Each row was made from one small tree. The marks that hang from a mark follow it in brackets, in the order of their numbers. Every link used is in the known rows. Write each row's tree.
Known rows
J58{J336{J9} J358}: [ 1.617 -0.950 -2.062  2.470 -1.813  0.716  0.570 -1.047  1.007 -2.247
 -2.689 -2.869  1.507 -2.124  3.048  1.850 -0.023  0.902 -2.632 -3.997
 -2.880 -3.142  1.018  2.361  1.454]
J669{J358{J58{J336}}}: [-1.744 -1.153 -2.911  1.128 -1.145  0.566  1.199 -1.109  2.042 -2.559
 -2.103 -1.878  0.405 -2.701  1.802  0.503 -3.806  0.842 -6.736 -4.025
 -2.220 -0.653  2.464  0.048 -0.649]
J488{J336{J9 J606} J372}: [ 1.877 -2.712  0.037  3.079 -0.558  0.198 -0.601 -1.460  1.442 -1.156
 -2.193 -2.999  0.314 -2.141  1.383  2.848  3.450  5.204 -3.031 -2.495
 -2.680 -4.791  0.325 -1.057  1.725]
J358{J58{J336{J9 J35 J606}} J669}: [-2.210 -3.826 -2.415  1.878 -1.940 -0.533  1.263 -0.134  0.834 -3.335
 -4.815 -3.948 -0.571 -3.485  6.247  2.124  0.137  2.332 -3.837 -6.590
 -3.802 -3.376  1.199  0.418  0.938]
J874{J156{J35}}: [ 1.293 -1.598  0.054  3.494 -2.870  2.929 -1.698 -2.732 -0.137 -2.907
  0.358 -0.144 -1.628 -0.741 -0.852  2.021 -1.075  4.792 -3.960 -2.414
 -2.783  1.189  1.376  2.171 -1.786]
J488{J336 J372}: [ 2.214 -1.093 -0.137  1.891 -0.832  0.894 -1.277 -2.144  2.204 -0.735
  0.064 -0.492  0.225 -0.753 -1.109  0.752  0.090  5.106 -4.760 -1.182
 -1.007 -2.941  1.540 -0.892  0.834]
J488{J372}: [ 1.682 -1.130 -0.242  1.523 -1.568  1.096 -1.192 -1.310  2.385 -1.354
 -0.128 -0.223  0.384 -1.003 -1.027  0.796 -1.214  4.287 -3.515 -1.592
 -0.787 -2.098  1.488 -0.227  0.142]
J310{J358}: [ 1.409 -0.815 -0.402  0.162 -1.720  0.430 -0.091 -1.385  0.674 -1.225
 -1.271  0.310 -0.668 -0.474 -0.848  0.705 -3.687  2.535 -3.813 -2.123
 -3.359 -1.553  1.525  0.905 -0.184]
J310{J358{J58{J336}}}: [-0.224 -0.818 -1.727  1.004 -1.786  0.208  0.500 -0.576  0.967 -2.392
 -2.737 -1.655  1.009 -1.970  1.316 -0.335 -3.737  1.331 -6.443 -4.344
 -2.406 -1.867  1.648  0.065 -0.212]
J156{J35}: [ 1.401 -2.019 -0.331  2.023 -2.339  1.227 -1.004 -2.718  0.652 -2.858
  0.011  0.168 -1.242 -0.776 -0.100  2.460 -1.599  3.569 -3.128 -1.534
 -2.025 -0.706  1.656  1.804 -0.918]
J310{J358{J58{J336{J606}} J669}}: [-1.553 -2.221 -2.445  0.587 -1.005 -0.531  2.191 -0.332  0.875 -1.353
 -4.046 -1.987  0.171 -2.487  3.674  0.341 -3.665  1.561 -6.816 -5.540
 -4.756 -3.013  1.769  0.913 -0.676]
J669{J358}: [-0.155 -1.186 -1.578  0.318 -1.102  0.735  0.590 -1.967  1.764 -1.429
 -0.634  0.074 -1.232 -1.267 -0.275  1.573 -3.795  2.050 -4.100 -1.805
 -3.167 -0.274  2.380  0.911 -0.521]
J35{J156{J874}}: [ 1.655 -1.295 -0.163  3.328 -4.251  2.627 -1.927 -2.882  0.531 -3.885
  0.627 -0.788 -1.457 -1.621 -0.631  0.017 -1.187  3.297 -2.118 -3.342
 -2.825  0.629 -0.893  1.826 -1.633]
J58{J336{J35 J488 J606} J358}: [ 2.045 -4.767 -2.113  4.665 -3.180 -0.823  0.868 -0.342  1.309 -1.794
 -2.789 -2.879  1.089 -2.350  5.863  2.527  1.967  2.755 -2.544 -5.059
 -2.707 -4.406  1.824  1.461  0.618]
J945{J372}: [ 1.905 -0.526 -0.314  0.473 -0.650  1.671 -1.497 -0.696  1.998 -1.815
 -0.090 -0.251 -1.183  0.018 -2.811  0.786 -2.205  3.455 -2.161 -1.525
 -1.981 -2.157  1.906  0.613  0.729]
J669{J358{J58}}: [-2.049 -0.865 -2.182  0.016 -0.975  0.876  1.445 -1.581  1.778 -1.872
 -1.422 -0.461 -0.991 -2.233  0.377  0.871 -4.835  1.378 -5.767 -2.920
 -2.802  0.369  2.436  0.324 -1.183]
J669{J358{J58{J336{J35 J488 J606}}}}: [-1.732 -5.252 -2.522  3.634 -2.533 -1.181  1.612 -0.178  1.843 -2.377
 -3.674 -3.390 -0.105 -3.814  5.960  2.208 -0.196  2.233 -5.230 -6.002
 -2.532 -2.384  2.486 -1.052 -0.319]
J310{J358{J58{J336} J669}}: [-1.593 -0.818 -2.152 -0.285 -1.276 -0.049  1.591 -0.782  1.123 -1.247
 -3.226 -0.937 -0.095 -1.897  2.443 -0.728 -5.459  0.990 -7.188 -5.212
 -3.603 -1.635  2.186  0.888 -0.484]
J35{J156}: [ 1.577 -1.720 -0.626  2.103 -2.732  1.605 -2.106 -2.232  1.353 -3.503
 -0.290 -0.560 -0.779 -0.986 -1.071  0.578 -1.831  3.062 -2.605 -2.707
 -2.350 -0.601 -0.048  1.494 -0.700]
J156{J35 J874}: [ 1.440 -1.564  0.133  3.309 -3.844  2.190 -0.777 -3.353 -0.154 -3.236
  0.927 -0.054 -1.878 -1.373  0.304  1.885 -0.925  3.781 -2.624 -2.168
 -2.427  0.485  0.811  2.084 -1.868]
J669{J358{J58{J336{J488}}}}: [-1.453 -2.757 -2.044  2.720 -1.503 -0.337  1.193 -0.854  2.284 -1.575
 -2.318 -2.285  0.445 -3.246  2.813  0.733 -2.568  1.069 -6.616 -4.747
 -1.606 -1.393  2.333 -0.837 -0.397]
J358{J669}: [ 0.064 -1.134 -1.066 -0.149 -0.888  0.645  0.090 -1.860  1.541 -1.066
 -0.587  0.571 -1.588 -0.715 -0.135  0.627 -3.752  2.883 -3.982 -2.216
 -3.226 -1.560  1.758  1.665 -0.251]
J874{J156}: [ 1.298 -0.604 -0.172  2.619 -1.948  2.625 -1.655 -1.671  0.540 -2.346
  0.259 -0.418 -0.890 -0.675 -2.103  0.602 -1.570  4.462 -4.083 -2.335
 -2.755  0.070  0.869  1.197 -0.891]
J488{J336{J35 J606} J372}: [ 1.910 -3.552 -0.560  2.835 -1.844  0.010 -0.832 -1.433  1.745 -1.571
 -1.204 -1.646 -0.311 -1.266  1.955  2.280  2.411  6.189 -3.421 -2.441
 -2.062 -3.993  1.733 -1.089  0.859]
J488{J336{J35{J156}}}: [ 1.741 -2.839 -0.697  2.500 -3.221  1.022 -2.354 -2.806  1.032 -3.561
 -0.628 -0.914 -1.647 -0.681  0.620  0.992 -0.042  4.425 -2.859 -3.135
 -2.525 -1.012  0.524  0.523  0.245]

Write each row's tree
[-1.846 -2.218 -2.560  0.726 -2.206  0.068  0.560 -0.797  1.599 -2.973
 -2.539 -1.419 -0.659 -2.139  3.694  0.066 -3.290  2.255 -5.646 -5.331
 -2.157 -1.507  2.445  0.609 -0.042]
J358{J58{J336{J35}} J669}
[ 0.124 -2.783 -2.787  2.141 -3.850  0.795  0.347 -1.637  1.018 -3.076
 -3.919 -2.700 -0.527 -2.338  6.343  1.470 -0.924  0.905 -1.808 -6.919
 -4.464 -1.228  0.971  3.611  0.869]
J58{J336{J9 J35{J156}} J358{J669}}
[-1.432 -4.048 -2.307  3.574 -1.283 -0.828  1.777 -0.416  2.023 -1.683
 -3.088 -3.331  0.610 -3.831  4.066  1.762 -0.729  1.679 -6.197 -5.170
 -2.627 -2.780  1.832 -0.805 -0.626]
J669{J358{J58{J336{J488 J606}}}}
[-1.842 -0.561 -1.478 -1.354 -1.048  0.283  1.835 -1.256  0.884 -0.525
 -2.529  0.472 -1.481 -1.391  0.969 -0.343 -6.498  1.575 -6.233 -4.136
 -4.231 -0.584  2.271  1.195 -0.999]
J310{J358{J58 J669}}
[ 1.751 -4.522 -0.174  4.014 -3.160  0.545 -1.915 -1.796  1.236 -3.074
 -2.908 -3.544 -0.628 -2.384  3.542  2.842  4.288  5.542 -1.432 -4.647
 -2.969 -3.132 -0.317 -0.670  1.378]
J488{J336{J9 J35{J156} J606} J372}
[-2.151 -1.424 -2.419  1.399 -1.164  0.394  1.307 -0.872  1.530 -2.884
 -3.560 -3.364  0.290 -3.577  3.119  1.546 -2.174  0.341 -5.378 -4.944
 -2.731 -1.105  1.639 -0.158  0.474]
J669{J358{J58{J336{J9}}}}
[ 2.056 -4.006  0.431  3.985 -1.716 -0.243 -0.601 -0.617  2.326 -0.481
 -1.167 -1.663  0.635 -2.122  1.276  2.073  1.880  5.147 -3.029 -2.702
 -1.250 -4.250  0.923 -1.065  0.164]
J336{J488{J372} J606}
[ 1.549 -3.849 -0.131  3.091 -1.803 -0.164 -0.741 -1.222  1.220 -1.846
 -2.705 -3.058 -0.390 -2.112  3.224  3.300  4.047  5.700 -2.052 -3.335
 -2.573 -4.423  0.913 -1.232  2.067]
J488{J336{J9 J35 J606} J372}
[ 0.697 -2.097 -3.258  1.761 -1.032  0.078  2.210 -1.085  1.429 -0.953
 -2.531 -1.674  0.796 -1.881  4.181  1.500 -1.621  1.527 -4.400 -4.270
 -4.636 -3.793  1.910  3.406 -0.156]
J58{J336{J606} J358{J669}}
[-1.271 -2.960 -0.777  2.934 -1.451 -0.413  0.595 -0.236  2.585 -0.682
 -3.724 -3.352  0.897 -3.796  4.484  0.565 -0.006  2.556 -5.404 -6.299
 -0.962 -3.362  1.307 -1.293  1.269]
J358{J58{J336{J9 J488{J372}}} J669}
[-0.511 -2.151 -2.088  1.978 -2.724  0.390 -0.567 -0.552  1.461 -4.058
 -2.078 -2.161  0.332 -2.118  2.556  0.422 -1.565  2.574 -4.916 -4.497
 -0.947 -1.820  1.853 -0.246  0.220]
J358{J58{J336{J35}}}
[ 1.615 -2.694 -0.271  2.726 -0.405 -0.016 -0.415 -1.814  0.431 -1.962
 -2.103 -2.901 -0.579 -1.886  1.026  3.049  2.570  4.130 -2.677 -2.335
 -3.853 -4.514 -0.060  0.007  1.558]
J488{J336{J9 J606}}
[ 1.340 -4.407 -0.224  4.148 -3.236 -0.818 -1.303 -0.475  1.170 -2.921
 -2.985 -3.509 -0.001 -2.540  4.138  2.325  2.480  3.083 -1.721 -5.030
 -1.212 -3.643  0.791 -0.780  2.157]
J58{J336{J9 J35 J488}}
[-0.344 -2.839 -2.167  2.909 -4.041  1.122 -1.679 -1.144  1.448 -5.334
 -2.301 -2.623  0.117 -2.396  2.840  0.007 -1.296  2.407 -4.233 -5.817
 -1.351 -0.561  0.612  0.387 -0.490]
J358{J58{J336{J35{J156}}}}
[ 0.684 -4.781 -2.600  3.378 -2.642 -1.140  2.049 -0.583  1.483 -0.606
 -3.316 -2.142  0.104 -2.357  6.991  2.145  0.266  2.431 -3.298 -5.847
 -3.940 -4.169  2.420  2.312  0.420]
J58{J336{J35 J488 J606} J358{J669}}
[ 0.871 -2.608 -1.364  3.114 -1.785 -0.276  1.484 -0.738  2.463  0.777
 -3.451 -2.621  1.368 -2.921  5.557  1.389  0.479  1.912 -3.573 -5.728
 -2.306 -3.894  1.868  1.271  1.642]
J58{J336{J9 J488{J372}} J358{J669}}
[ 1.500 -6.092  0.532  5.216 -4.255 -0.080 -1.777 -0.720  1.658 -2.711
 -3.366 -3.702 -0.506 -3.147  4.644  3.092  4.381  5.058 -0.087 -5.820
 -2.131 -3.051 -0.436 -0.839  0.939]
J336{J9 J35{J156} J488{J372} J606}
[-1.520 -1.082 -2.373  0.720 -0.978  0.453  0.705 -1.049  1.819 -2.222
 -2.020 -1.383  0.039 -2.146  1.901 -0.445 -3.841  1.676 -6.580 -4.466
 -2.217 -1.874  1.821  0.816 -0.393]
J358{J58{J336} J669}
[-0.944 -2.686 -1.223  2.625 -1.493 -0.230  0.494 -0.455  3.047 -0.345
 -2.293 -1.862  1.021 -2.949  3.216 -0.493 -1.649  3.056 -6.737 -5.336
 -0.433 -2.911  2.074 -1.109  0.071]
J358{J58{J336{J488{J372}}} J669}
[-2.070 -3.627 -3.355  2.013 -2.185 -0.277  1.599 -0.370  1.584 -3.357
 -3.455 -2.997 -0.120 -3.276  4.940  2.059 -1.491  1.919 -5.425 -5.260
 -3.229 -1.718  2.603 -0.189 -0.514]
J669{J358{J58{J336{J35 J606}}}}
[ 0.955 -4.447 -0.599  3.328 -3.740  0.624 -1.626 -1.307  0.398 -4.570
 -3.107 -3.211 -1.346 -2.359  3.276  3.126  2.160  3.722  0.126 -4.924
 -3.948 -2.074 -0.703  1.089  0.486]
J336{J9 J35{J156} J606}
[ 0.276 -0.973 -2.508  1.181 -1.296  0.427  1.644 -1.307  1.205 -1.097
 -3.177 -2.118  0.449 -2.108  4.179  1.433 -1.752  0.530 -3.420 -4.784
 -4.142 -2.845  1.584  3.193  1.208]
J58{J336{J9} J358{J669}}
[ 1.277 -3.791 -0.455  2.741 -1.663 -0.374 -0.561 -1.591  0.208 -2.693
 -2.690 -2.964 -1.306 -1.810  2.828  3.528  3.148  4.645 -1.790 -3.261
 -3.831 -4.146  0.551 -0.226  1.858]
J488{J336{J9 J35 J606}}
[ 1.475 -4.480 -0.543  3.697 -2.974  0.365 -1.687 -2.188  0.231 -3.929
 -2.849 -3.417 -1.567 -2.060  3.194  3.051  3.392  4.524 -1.114 -4.536
 -4.170 -2.881 -0.672  0.419  1.174]
J488{J336{J9 J35{J156} J606}}
[ 1.168 -4.717  0.484  3.977 -4.377  0.206 -2.257 -1.494  0.914 -3.478
 -2.523 -2.552 -1.644 -2.297  3.013  2.251  1.659  3.446 -0.127 -5.292
 -2.246 -1.355 -0.372  0.196  1.008]
J336{J9 J35{J156} J488}
[ 1.642 -4.341  0.780  4.235 -1.728 -0.413 -0.465 -0.369  1.851 -0.745
 -2.668 -3.159  0.480 -2.922  2.519  3.039  3.519  4.718 -1.636 -3.703
 -1.816 -4.679  0.169 -1.236  1.296]
J336{J9 J488{J372} J606}
[-0.934 -4.055 -1.464  3.478 -1.207 -0.742  1.127 -0.026  2.813 -0.512
 -3.090 -2.922  1.202 -3.556  4.505  0.616  0.154  3.613 -6.357 -5.776
 -1.453 -4.273  1.600 -1.080 -0.074]
J358{J58{J336{J488{J372} J606}} J669}
[ 0.623 -3.930 -1.963  3.619 -1.374 -0.961  2.230 -0.645  1.178 -0.161
 -4.206 -3.551  0.697 -3.231  6.420  2.707  1.339  1.400 -2.825 -5.974
 -4.541 -4.976  1.010  2.348  1.238]
J58{J336{J9 J488 J606} J358{J669}}
[ 2.327 -3.664 -1.881  4.632 -1.932 -0.491  1.069 -0.608  1.488 -1.068
 -2.285 -2.823  1.864 -2.415  4.002  2.063  1.412  2.214 -3.506 -4.170
 -2.783 -4.842  1.221  1.711  0.298]
J58{J336{J488 J606} J358}
[-1.709 -2.867 -2.620  1.599 -3.536  0.827 -0.625 -1.375  1.627 -4.224
 -2.766 -1.912 -0.914 -2.370  4.005 -0.419 -2.987  2.056 -4.970 -6.599
 -2.608 -0.258  1.193  1.219 -0.687]
J358{J58{J336{J35{J156}}} J669}
